In the rows, zero is written as 128.
Known rows, with every step that occurs
paze, vire: [129 127 124 115 120 127 128 124 131 114 129 129 129 128 112 123 127 124
 119 131 134 138 159 110 133 127 124 121 126 130 115 122 139 111 119 120
 136]
vire, difo: [124 132 129 106 128 147 126 121 119 133 126 129 123 128 133 124 128 136
 116 128 123 130 120 133 124 143 129 139 126 120 118 137 126  99 137 133
 133]
foduda, vire: [123 127 132 113 139 133 130 117 132 117 133 128 131 129 117 127 127 125
 131 126 133 122 141 136 147 133 122 141 133 128 136 124 132  83 117 132
 132]
paze, vesa, dokamo: [146 136 126 114 100 127 121 122 125 121 122 114 106 132 126 128 133 126
 125 137 122 125 161 146 149 116 131 131 133 127 134 133 138 118 126 122
 139]
lasam, difo, vesa, foduda, vire, paze, dokamo: [122 121 139  88 115 153 123  66 116 118 140 140 120 137 112 140 135 130
 138 135 125 123 231 106 176 147 118 140 131 126  97 126 121  74 112 148
 143]
paze, difo, foduda, vire, lasam, vesa: [124 125 134 111 115 169 127  98 117 104 122 128 121 132 124 135 142 121
 132 132 115 120 239  72 168 126  98 178 122 112 120 125 126  48 123 147
 102]
paze, dokamo, lasam, vesa, foduda, vire, difo: [130 115 128  69 108 138 132  72 121 110 140 135 137 139  74 134 137 108
 131 134 119 122 181 128 165 136 110 135 126 133 113 143 109  35 107 130
 148]
vesa, foduda, paze, dokamo: [129 121 123 121 122 119 119 115 141 121 123 140 115 135 101 135 126 121
 126 126 131 123 175 152 155 108 128  94 131 134 127 132 116 115 129 117
 165]
paze, difo, dokamo: [133 120 124 145 120 130 122 105 123 110 120 125 105 123 160 131 138 139
 121 131 128 142 175  98 123 128 130 137 120 131 122 124 144 121 121 122
 136]
vesa, foduda, difo, dokamo, vire, lasam, paze: [119 122 130 102  94 192 117  97 108 111 132 140 134 130 107 135 131 119
 150 118 126 133 188 124 185 123 117 120 107 118 132 145 105  63 107 126
 137]
paze, vesa: [148 138 126 125 121 129 127 133 131 123 121 119 123 131 125 127 132 122
 118 134 123 127 155 132 125 132 123 139 133 111 127 128 127 134 130 130
 133]
lasam, paze: [120 126 128 132 119 135 137 105 127 129 132 132 124 120 121 128 127 123
 131 125 125 127 147 134 153 122 129 120 115 117 126 130 105 117 125 125
 130]
difo, foduda, paze, dokamo, vire, lasam: [119 126 115 119 113 166 118 124 133 108 113 146 121 139  88 132 125 125
 128 127 131 128 199 115 154 103 113 105 111 106 121 121 120  57 131 131
 152]
lasam, paze, vire, vesa, foduda, difo: [125 132 121  80 114 173 129  96 119 114 138 136 125 134 117 127 134 113
 132 125 122 129 194 128 180 125 113 140 122 126 121 140 102  77 107 137
 140]
vire, foduda, paze: [131 127 125 127 133 140 129 140 127 113 117 135 129 131 116 125 126 131
 130 120 121 117 132 165 149 103 122 121 129 121 136 124 116  76 144 121
 141]
paze, vesa, foduda, vire, difo, dokamo, lasam: [143 131 129  99  99 157 128  83 117  99 134 125 124 136 115 131 139 123
 130 132 127 128 165 124 158 130 109 157 122 118 130 148 128  47 110 122
 154]
vesa, foduda, difo, dokamo: [126 126 134 126 131 155 115 121 122 117 136 127 124 132 143 137 137 133
 150 124 130 134 151 138 144 129 122 143 128 145 139 143 125 112 119 127
 138]
difo, dokamo, foduda, vire, lasam, paze: [114 133 129 116 105 169 137  74 106  99 138 139 133 122 101 128 130 131
 138 109 126 130 180 111 160 100 111 114 103 115 138 135 111   4 112 121
 149]
foduda, vire, difo, dokamo, paze, vesa: [139 152 127 105 123 168 130  89 126  99 119 122 104 126 129 119 131 131
 102 131 121 122 138 132 124 141 125 154 122 102 113 132 134  30 116 137
 168]
foduda, vire, paze, vesa, dokamo, lasam, difo: [135 114 130  94  70 149 133  73 112 101 131 123 112 137 118 128 147 120
 132 137 113 129 182 141 200 130 122 144 125 115 112 126 120  38 114 136
 133]
paze, dokamo, vesa: [144 140 110 130 136 127 130  97 129 120 137 129 124 128 106 129 127 114
 118 130 131 133 161 136 130 125 129 119 123 123 123 120 117 106 115 129
 160]
difo, lasam: [120 129 130 127 114 130 125 122 126 142 120 128 127 131 118 124 129 140
 130 130 129 132 154 105 144 125 124 133 118 121 120 133 124 116 132 130
 113]
foduda, vire, difo, vesa, dokamo: [126 136 135  83 120 161 127  93 111 125 122 121 105 131 117 131 128 143
 133 135 126 118 155 123 159 146 123 162 130 128 123 134 145  42 118 148
 138]
paze, vesa, foduda, vire, difo, lasam, dokamo: [132 145 139  80 101 152 117  86 114 127 127 126 131 137 102 124 135 134
 142 127 122 122 230 123 194 132 109 148 128 120 125 154 120  46 118 129
 127]
paze, dokamo: [123 122 122 122 133 114 122 114 134 123 130 131 120 129 115 129 129 129
 125 131 130 130 169 133 122 125 132 107 126 131 121 122 126 121 122 124
 153]
dokamo, vire, foduda, difo: [134 126 126  84 144 180 121 150 133 104 131 133 151 135 108 129 129 123
 141 123 126 136 132 173 151 147 118 137 132 125 135 129 123  68 127 133
 131]
difo, lasam, paze, vesa, dokamo: [130 135 127 117  78 135 127  95 120 137 118 117 100 127 108 124 133 135
 131 135 121 128 205 129 189 107 127 127 111 108 123 139 112  96 129 121
 127]
difo, vesa, dokamo, vire, foduda: [143 135 125  86 108 164 124 122 118 109 122 128 130 136  94 135 124 132
 145 135 129 121 149 133 159 123 120 133 127 134 130 129 150  72 117 130
 134]
foduda, difo, dokamo: [123 126 129 140 142 151 121 125 119 116 127 123 118 128 149 130 139 141
 144 124 127 139 137 135 122 133 126 143 122 133 134 128 125  97 122 134
 135]
vesa, paze, difo: [141 124 121 111 116 143 125 100 135 138 124 131 107 128 143 134 127 131
 129 133 121 139 192 118 151 145 137 134 127 123 107 129 125 136 126 129
 126]
foduda, difo, vesa, dokamo: [133 129 132 110 124 162 122 124 120 129 117 119 109 132 134 138 136 141
 152 133 121 131 155 132 153 146 124 155 131 133 127 130 130  94 121 156
 125]
vesa, paze, difo, foduda: [133 133 122 124 124 165 123 103 142 131 129 132 103 129 152 141 130 137
 141 135 126 139 209  99 154 133 124 159 121 122 108 131 127 134 132 131
 123]
vire, paze, vesa, foduda: [143 142 134 118 106 154 119 101 116 125 131 130 121 134 130 129 129 119
 118 128 121 115 171 132 153 125 124 129 135 117 127 141 122 143 135 121
 136]
difo, foduda, lasam: [120 128 129 140 145 152 124 146 137 114 131 130 130 131 108 135 131 128
 157 122 129 125 161 100 136 113 107 153 121 123 146 134 120 105 133 132
 119]
difo, vesa, dokamo, vire: [141 133 125  99 103 150 125 118 123 122 118 127 120 134  97 136 124 130
 137 140 134 129 137 110 151 136 126 127 125 132 124 128 150 103 111 139
 130]
paze, difo, dokamo, vire, lasam: [132 117 120 116  90 160 116 104 112 104 113 135 119 129 129 129 133 129
 116 129 127 142 192  84 139 130 125 125 112 117 120 125 148  82 114 125
 132]
foduda, vire, paze, vesa, dokamo: [134 138 132 106 107 151 122  82 110 111 128 119 101 132 123 123 132 127
 122 130 122 110 178 151 173 120 130 135 135 122 136 126 138  68 123 124
 145]

Rows
[137 142 111 107 122 174 126  91 128 131 126 134  97 136 161 136 133 137
 134 136 118 128 209  88 146 120 119 171 120 119 111 132 125 115 125 143
 124] | vire, vesa, paze, difo, foduda
[128 134 120  70 115 161 125  77 125 121 140 144 130 138  80 132 121 129
 139 116 124 131 218 132 155 118 121 102 121 122 119 134 116  28 114 126
 161] | vesa, paze, dokamo, foduda, vire, lasam
[129 133 131 109 100 157 133  93 114 115 125 126 125 126 105 123 130 115
 126 122 117 114 217 129 179 121 114 142 119  88 131 128 103  54 116 136
 133] | foduda, vire, lasam, paze, vesa
[141 137 128 108 139 174 127 118 127 149 120 129 118 133 128 139 129 142
 156 131 120 134 166 123 143 161 125 162 127 116 109 130 110 116 123 162
 120] | foduda, difo, vesa, paze
[139 126 119 131 114 139 121  86 122 129 122 129  97 126 153 134 132 143
 134 132 125 141 194 104 136 126 138 135 117 129 110 128 134 125 119 120
 137] | vesa, paze, difo, dokamo
[126 121 119 134 133 115 125 122 137 121 114 136 111 131 109 128 128 130
 120 127 128 128 162 150 133 114 132  97 126 121 122 118 115 100 132 125
 162] | foduda, paze, dokamo
[137 127 125 129 127 168 133 121 146  99 116 130 117 126 107 137 139 112
 131 129 109 127 184  76 141 130 106 164 119 112 118 130 112  79 128 149
 117] | dokamo, paze, difo, foduda, lasam, vesa
[125 128 118  78 128 148 120 110 129 120 128 138 128 133  95 126 123 127
 108 134 132 140 150 140 121 151 133 106 123 121 109 130 132  81 123 127
 161] | paze, dokamo, vire, difo
[142 140 118  71 137 173 128  99 127 134 126 142 125 137  65 138 121 142
 145 121 118 141 193 104 119 147 118 123 117 114 110 143 109  52 129 144
 161] | vire, difo, vesa, paze, dokamo, foduda, lasam
[141 136 122 127 121 156 136  98 128 119 145 135 140 125  77 135 125  95
 150 115 125 121 169 127 190 114 114 134 116 117 150 144  85  96 114 124
 135] | dokamo, vesa, foduda, lasam, paze
[136 130 133 110 111 172 118  95 105 116 125 147 148 134  72 136 126 119
 169 116 124 115 192  89 177 127 111 114 124 130 136 142 122  86 110 136
 122] | difo, vesa, foduda, lasam, dokamo, vire, paze
[147 143 112  63 124 172 136  77 132 114 133 139 118 137 122 133 128 128
 121 125 119 135 189 118 153 137 119 145 131 124 121 133 126  47 113 139
 144] | dokamo, foduda, vire, vesa, paze, difo
[130 142 136  90 116 166 132  72 115 106 131 130 120 130 107 128 131 120
 118 129 119 112 133 118 146 126 118 152 123 130 110 146 124  26 109 133
 150] | lasam, vesa, foduda, vire, difo, dokamo, paze
[142 131 125  74 134 166 128 115 116 120 130 128 138 137  91 128 131 121
 149 129 112 132 199 147 161 129 116 150 128 129 102 129 106  56 123 131
 123] | lasam, vesa, paze, vire, foduda, difo
[128 143 116  61  98 177 125 109 116 112 125 128 118 142 103 122 137 142
 128 126 123 150 180 114 166 116 112 130 119 139 122 142 131  16 118 138
 136] | paze, vire, vesa, dokamo, foduda, difo, lasam
[141 133 132 130 119 144 129 125 130 132 111 136 121 134 112 141 125 129
 136 129 128 117 148 114 155 125 116 135 132 123 124 134 120 123 131 142
 132] | difo, vesa, foduda, paze
[130 129 117 109 127 124 121  94 132 142 132 135 113 133 110 132 122 132
 138 131 128 130 189 139 133 123 140 106 123 130 108 127 117 126 119 122
 154] | vesa, paze, dokamo
[136 115 126 115 103 164 132 114 122 120 118 122 118 133 123 140 142 133
 160 133 119 138 141 123 165 146 118 151 122 130 125 131 121  79 113 158
 122] | foduda, difo, vesa, dokamo, lasam
[139 118 127 124 110 138 122 122 144 117 115 136 111 130 134 137 131 120
 117 128 124 131 177 131 171 131 125 123 135 128 126 134 123 128 136 125
 137] | vesa, foduda, paze, difo
[106 117 127 104 112 143 128  72 117 115 133 137 122 126  95 125 128 120
 133 120 123 117 230 131 175 113 123 109 112 109 126 122 103  39 109 129
 151] | foduda, vire, lasam, paze, dokamo
[150 117 119  86  96 150 126 120 123  94 106 130 117 136  88 131 133 116
 120 135 114 126 177 153 184 112 122 120 130 131 123 124 131  43 132 120
 133] | lasam, vesa, dokamo, vire, foduda, paze, difo
[136 148 129 123 122 163 127  50 102 111 151 138 139 128 111 128 129 107
 147 114 127 110 183 136 202 113 118 126 129 138 140 136 114  56 105 124
 139] | lasam, dokamo, vesa, foduda, vire, paze
[133 129 130  94 102 189 141  74 123 104 122 139 128 121 107 138 132 126
 127 118 117 137 233  80 176 146 104 142 114  97 118 128 114  25 117 151
 130] | dokamo, foduda, vire, lasam, paze, difo, vesa
[116 122 125 115 104 188 123 103 104 112 123 137 129 126 113 127 132 127
 142 118 123 138 174 124 164 127 121 122 101 106 127 131 105  47 111 135
 134] | foduda, difo, dokamo, vire, lasam, paze
[126 127 132 112  88 120 126 105 108 142 116 118 114 136  98 126 135 136
 136 138 118 123 166 107 165 104 124 134 118 137 118 137 124  89 127 128
 105] | difo, lasam, vesa, dokamo
[124 124 125 105 106 151 135 110 128 109 139 133 128 124  75 134 128 121
 152 112 121 134 154 139 171 102 121  98 114 132 153 145 105  53 125 114
 145] | vesa, dokamo, foduda, lasam, paze
[135 121 130 123 132 121 132 137 118 122 122 126 140 134  77 129 133 114
 145 125 114 119 149 107 131 120 114 140 126 125 138 131 108  98 125 135
 112] | foduda, lasam, vesa
[150 137 123 124 126 143 128 146 129 108 110 126 124 135 112 124 130 126
 119 126 116 117 159 170 147 107 117 132 134 103 135 125 115  83 147 123
 146] | vire, foduda, paze, vesa
[141 126 126 110 127 132 131 119 117 142 123 129 132 136  71 132 126 118
 156 126 112 118 168 113 145 120 122 140 123 123 124 135  99 102 123 133
 113] | foduda, lasam, vesa, paze
[143 151 124 103 100 158 128 112 118 125 105 134 127 133  95 120 135 146
 121 118 113 143 182 131 159 119 110 109 115 100 116 147 103  24 148 131
 142] | vire, difo, lasam, dokamo, foduda, paze, vesa
[129 143 134  93  89 163 126  93 120 144 125 129 118 130 109 126 130 131
 119 132 119 128 204 121 183 134 117 145 114  96 111 158  98  99 138 126
 128] | vire, difo, lasam, paze, vesa, foduda
[135 136 120 145 125 141 134 124 126 105 120 136 121 128 115 131 130 141
 124 116 131 141 109 131 119  99 120 100 116 128 136 130 123  64 136 115
 159] | difo, dokamo, foduda, paze
[121 147 113  90 145 161 126  75 127 123 141 137 105 142 116 133 127 136
 147 133 129 112 220 118 150 105 116 154 122 126 121 126 121  60 107 140
 153] | difo, foduda, vire, vesa, paze, dokamo
[139 131 117  67 109 145 122  94 119 136 123 139 138 144  50 128 122 129
 143 137 120 128 220 128 162 113 122 115 113 122  97 132 111  61 120 120
 130] | difo, lasam, vesa, paze, dokamo, vire, foduda
[145 121 120 113  97 131 142  93 118 140 125 131 134 134  91 134 132 116
 148 134 113 128 141 113 151 121 122 134 115 123 104 134  98 105 115 132
 114] | dokamo, lasam, vesa, paze
[134 123 125 100  87 159 134  94 109 127 115 126 112 132 118 134 134 139
 137 137 119 132 127 108 151 138 122 147 116 125 112 140 132  67 121 146
 131] | vire, difo, vesa, dokamo, lasam
[120 137 121  97 126 173 119  98 116 121 133 138 126 131  90 127 128 137
 173 120 123 134 236  89 167 113 111 139 111 127 112 143 115  43 120 123
 131] | vesa, paze, vire, difo, foduda, lasam, dokamo
[113 134 131 111 106 140 121  98 103 144 120 131 127 129 123 118 133 149
 141 124 120 133 177 110 157 126 123 127 114 124 112 144 118  66 131 132
 117] | vire, difo, lasam, dokamo
[127 121 125 108 129 136 122 125 115  91 131 134 153 129  76 120 132 121
 167 112 122 125 216 121 166  96 110 111 124 140 142 130 125  40 114 111
 134] | paze, vire, foduda, lasam, dokamo
[138 131 118  79  81 156 116  86 116 121 119 141 132 140 114 128 136 124
 137 131 123 133 230  80 192 123 114 124 120 134 120 145 133  85 104 133
 115] | paze, difo, lasam, dokamo, vire, vesa, foduda
[149 136 123 137 121 128 129 141 135 120 106 124 114 133 117 125 131 124
 112 130 121 124 149 148 139 121 123 127 131 102 128 123 115 114 140 132
 143] | foduda, paze, vesa
[137 134 126 109  95 136 134 100 124 120 120 122 109 128 106 128 130 116
 122 135 112 116 116 132 148 111 133 122 125 135 112 133 124  81 118 134
 132] | lasam, vesa, dokamo, paze
[111 127 129 145 137 160 133 122 134 116 137 133 128 123 103 135 131 124
 161 118 126 123 179 105 161 107 108 146 109 111 145 135  98  93 130 129
 123] | difo, foduda, lasam, paze
[116 121 122 126 125 122 131  90 131 125 136 135 116 121 110 129 128 124
 129 127 127 130 187 139 145 118 134  99 114 119 119 124 103 110 120 120
 156] | lasam, paze, dokamo
[146 140 121 143 129 146 124 107 116 109 140 128 133 132  95 135 129 111
 150 118 133 125 154 108 151 103 114 141 119 136 156 143 118  96 109 118
 144] | difo, dokamo, vesa, foduda, lasam
[129 135 117 101 105 135 125 105 106 125 125 124 104 138 134 124 131 132
 128 133 119 114 134 132 145  99 131 133 128 141 136 133 138  92 116 132
 137] | vire, vesa, dokamo
